Each row comes from the steps of one path. Every step used is in the known rows, and no mark comes twice. Write the path behind each row, first mark first.
In the rows, zero is written as 128.
Known rows
noli-tedaf-nuken: [190  94 144 116 114  89 111 163  99 110 178 132 121 156 143 118 146 151
 133 100 101 175]
nuken-tedaf-duvumo-vemus: [166  65 147 127  76 101 148 194 110 146 147 125  86 130 134 128 151 158
 106 143  89 100]
moparip-tedaf-nuken: [193  92 167 125 120 101 108 168  88 125 173 134 133 174 109 121 136 146
 148  95 103 176]
nuken-tedaf: [184  83 137 117 111 102 127 173 106 135 143 127 122 161 142 137 142 126
 109 115 109 168]
moparip-tedaf-rokim: [212 106 151  95 163  93  99 165  86  88 142 153 111 201  91 145 133 134
 135 108 122 151]
duvumo-vemus: [160  68 150 130  96  94 138 184 100 128 143 143 110 148 122 127 139 149
 133 116 105 110]
noli-vemus-moparip-tedaf: [189 103 156 118  93 105 109 168 104  89 134 136 122 211  77 160 131 130
 154  93 126 120]
noli-vemus-nuken: [148 115 115 140  98 110 115 162 104  94 152 147 125 151 151 119 122 141
 148  93 107 153]
vemus-nuken-tedaf-duvumo: [174  92 137 130  87 121 121 174 122 139 154 122  85 130 158 127 143 141
 100 148  85 148]
noli-vemus-nuken-tedaf: [171 106 114 127  97 109 133 176 101 123 145 124 128 156 153 120 137 129
 118  96 109 169]
duvumo-tedaf-nuken-vemus: [192  83 193 121  91  85 116 155 107 129 173 149 166 169 144 137 123 164
 117  79  90 154]
tedaf-nuken: [172  81 166 136 115 101 107 166 106 128 187 141 135 144 146 119 135 145
 134 110  95 179]
nuken-vemus-rokim: [175  72 156 142 119  81 111 175  98 101 161 168 116 167 143 149 122 128
 100  95 104 132]
noli-vemus-moparip: [156  91 156 139  73 108 107 168 139  85 159 145 128 172 128 162 130 125
 135 115 117 113]
moparip-tedaf-nuken-vemus-rokim: [187  76 167 142 120  82 112 180  87 108 173 160 123 174 130 137 124 133
 107  82 102 143]
duvumo-tedaf-nuken: [184  75 164 117 111  85 117 150  93 128 181 146 147 169 132 119 140 147
 126  91  89 171]
noli-tedaf: [194 100 115  96 115  85 113 154 103  85 134 137  97 177 129 144 146 145
 132 103 116 146]
vemus-moparip: [167  85 178 143  87 119 101 166 137 104 154 143 121 171 125 148 132 106
 131 122 120 132]
noli-tedaf-duvumo-vemus-rokim: [169  61 126 135 107  79 133 192  90 104 157 153  66 149 131 132 147 134
  98 121  96  96]
noli-tedaf-nuken-vemus: [196  96 178 120  93  88 112 165 111 116 171 139 147 160 150 137 127 167
 122  86  99 157]
tedaf-noli-vemus-nuken: [156 114 127 136  94 113 128 163 116 101 165 140 114 160 151 136 122 149
 147 106  97 155]
nuken-tedaf-noli: [192  80 164 111 107 108 146 171 133 141 170 118  96 176 141 172 141 143
 115 145  87 166]
moparip-tedaf: [196  96 149 108 125 100 109 161  85 107 127 141 115 202  82 148 131 138
 154  96 119 148]
nuken-tedaf-duvumo: [178  78 142 121  90 111 119 173 127 137 155 123  85 134 151 146 145 147
  96 159  84 138]

Which path is each row?
[177  88 210 150  71 116 103 171 140 116 174 140 149 166 138 143 124 125
 124 104 111 137] => tedaf-nuken-vemus-moparip
[153  98 141 148  85 121 131 180 103 130 148 138  95 129 146  97 134 141
 134 117  96 130] => tedaf-duvumo-vemus-nuken
[185  90 127 106  92  99 110 160 124 103 149 132  67 145 142 152 149 161
 113 150  89 123] => noli-tedaf-duvumo
[198  94 195 126  97  95 109 168 103 127 167 141 156 172 127 139 119 164
 132  82 100 158] => moparip-tedaf-nuken-vemus
[185  88 160 122  97 115 159 180 124 148 168 115  94 168 145 145 141 141
 120 133  87 161] => duvumo-vemus-nuken-tedaf-noli
[161  75 180 147  72 115 123 184 129 115 150 140 116 163 117 136 138 115
 131 119 119 101] => duvumo-vemus-moparip
[183  87 194 135  93  95 109 167 116 129 177 145 157 151 153 137 119 164
 123  94  94 160] => tedaf-nuken-vemus
[172  73 137 117  79  93 141 185 108 123 143 131  75 138 128 132 152 167
 118 137  92  89] => noli-tedaf-duvumo-vemus
[159  65 153 131  79 100 138 187 113 136 150 136  85 129 130 132 144 162
 119 146  89  92] => tedaf-duvumo-vemus
[161  57 135 145 119  80 132 191  84 108 156 163  90 157 127 129 138 123
 108 105 105 110] => duvumo-vemus-rokim
[215 109 177 104 141 100  97 170 100  86 146 151 122 208  90 150 129 127
 130 102 126 138] => nuken-vemus-moparip-tedaf-rokim
[162  89 168 136  69 110 119 169 151  91 172 137 117 181 129 178 130 132
 133 128 106 114] => tedaf-noli-vemus-moparip
[173  71 154 123  83 100 139 188  99 133 140 132  84 151 105 134 145 163
 128 134  94  90] => moparip-tedaf-duvumo-vemus
[177  71 166 148 117  81 112 179  95 109 181 163 124 159 148 136 124 132
 101  90  98 145] => tedaf-nuken-vemus-rokim
[202 101 188 121  93 110 105 168 107 105 132 138 131 212  81 156 125 127
 146  89 126 127] => nuken-vemus-moparip-tedaf
[176  95 133 106  95  88 135 165 119  91 163 134 110 193 113 189 130 175
 146 118  94 125] => moparip-tedaf-noli-vemus
[168  89 165 133  67 111 127 174 149  99 170 129 119 181 132 175 134 128
 126 127 107 120] => nuken-tedaf-noli-vemus-moparip
[161  72 182 147  61 118 122 186 138 120 155 135  98 151 122 140 141 124
 121 139 107  90] => tedaf-duvumo-vemus-moparip
[172  76 123 128 119  76 129 178  97  83 171 156  90 188 121 172 131 140
 118 106  97 121] => moparip-tedaf-noli-vemus-rokim
[187  87 151 115  98 110 107 164 111 118 144 134  80 162 109 154 139 155
 127 145  91 125] => moparip-tedaf-duvumo
[166  73 179 145  59 120 130 191 136 128 154 126  99 152 124 136 146 121
 113 138 108  96] => nuken-tedaf-duvumo-vemus-moparip
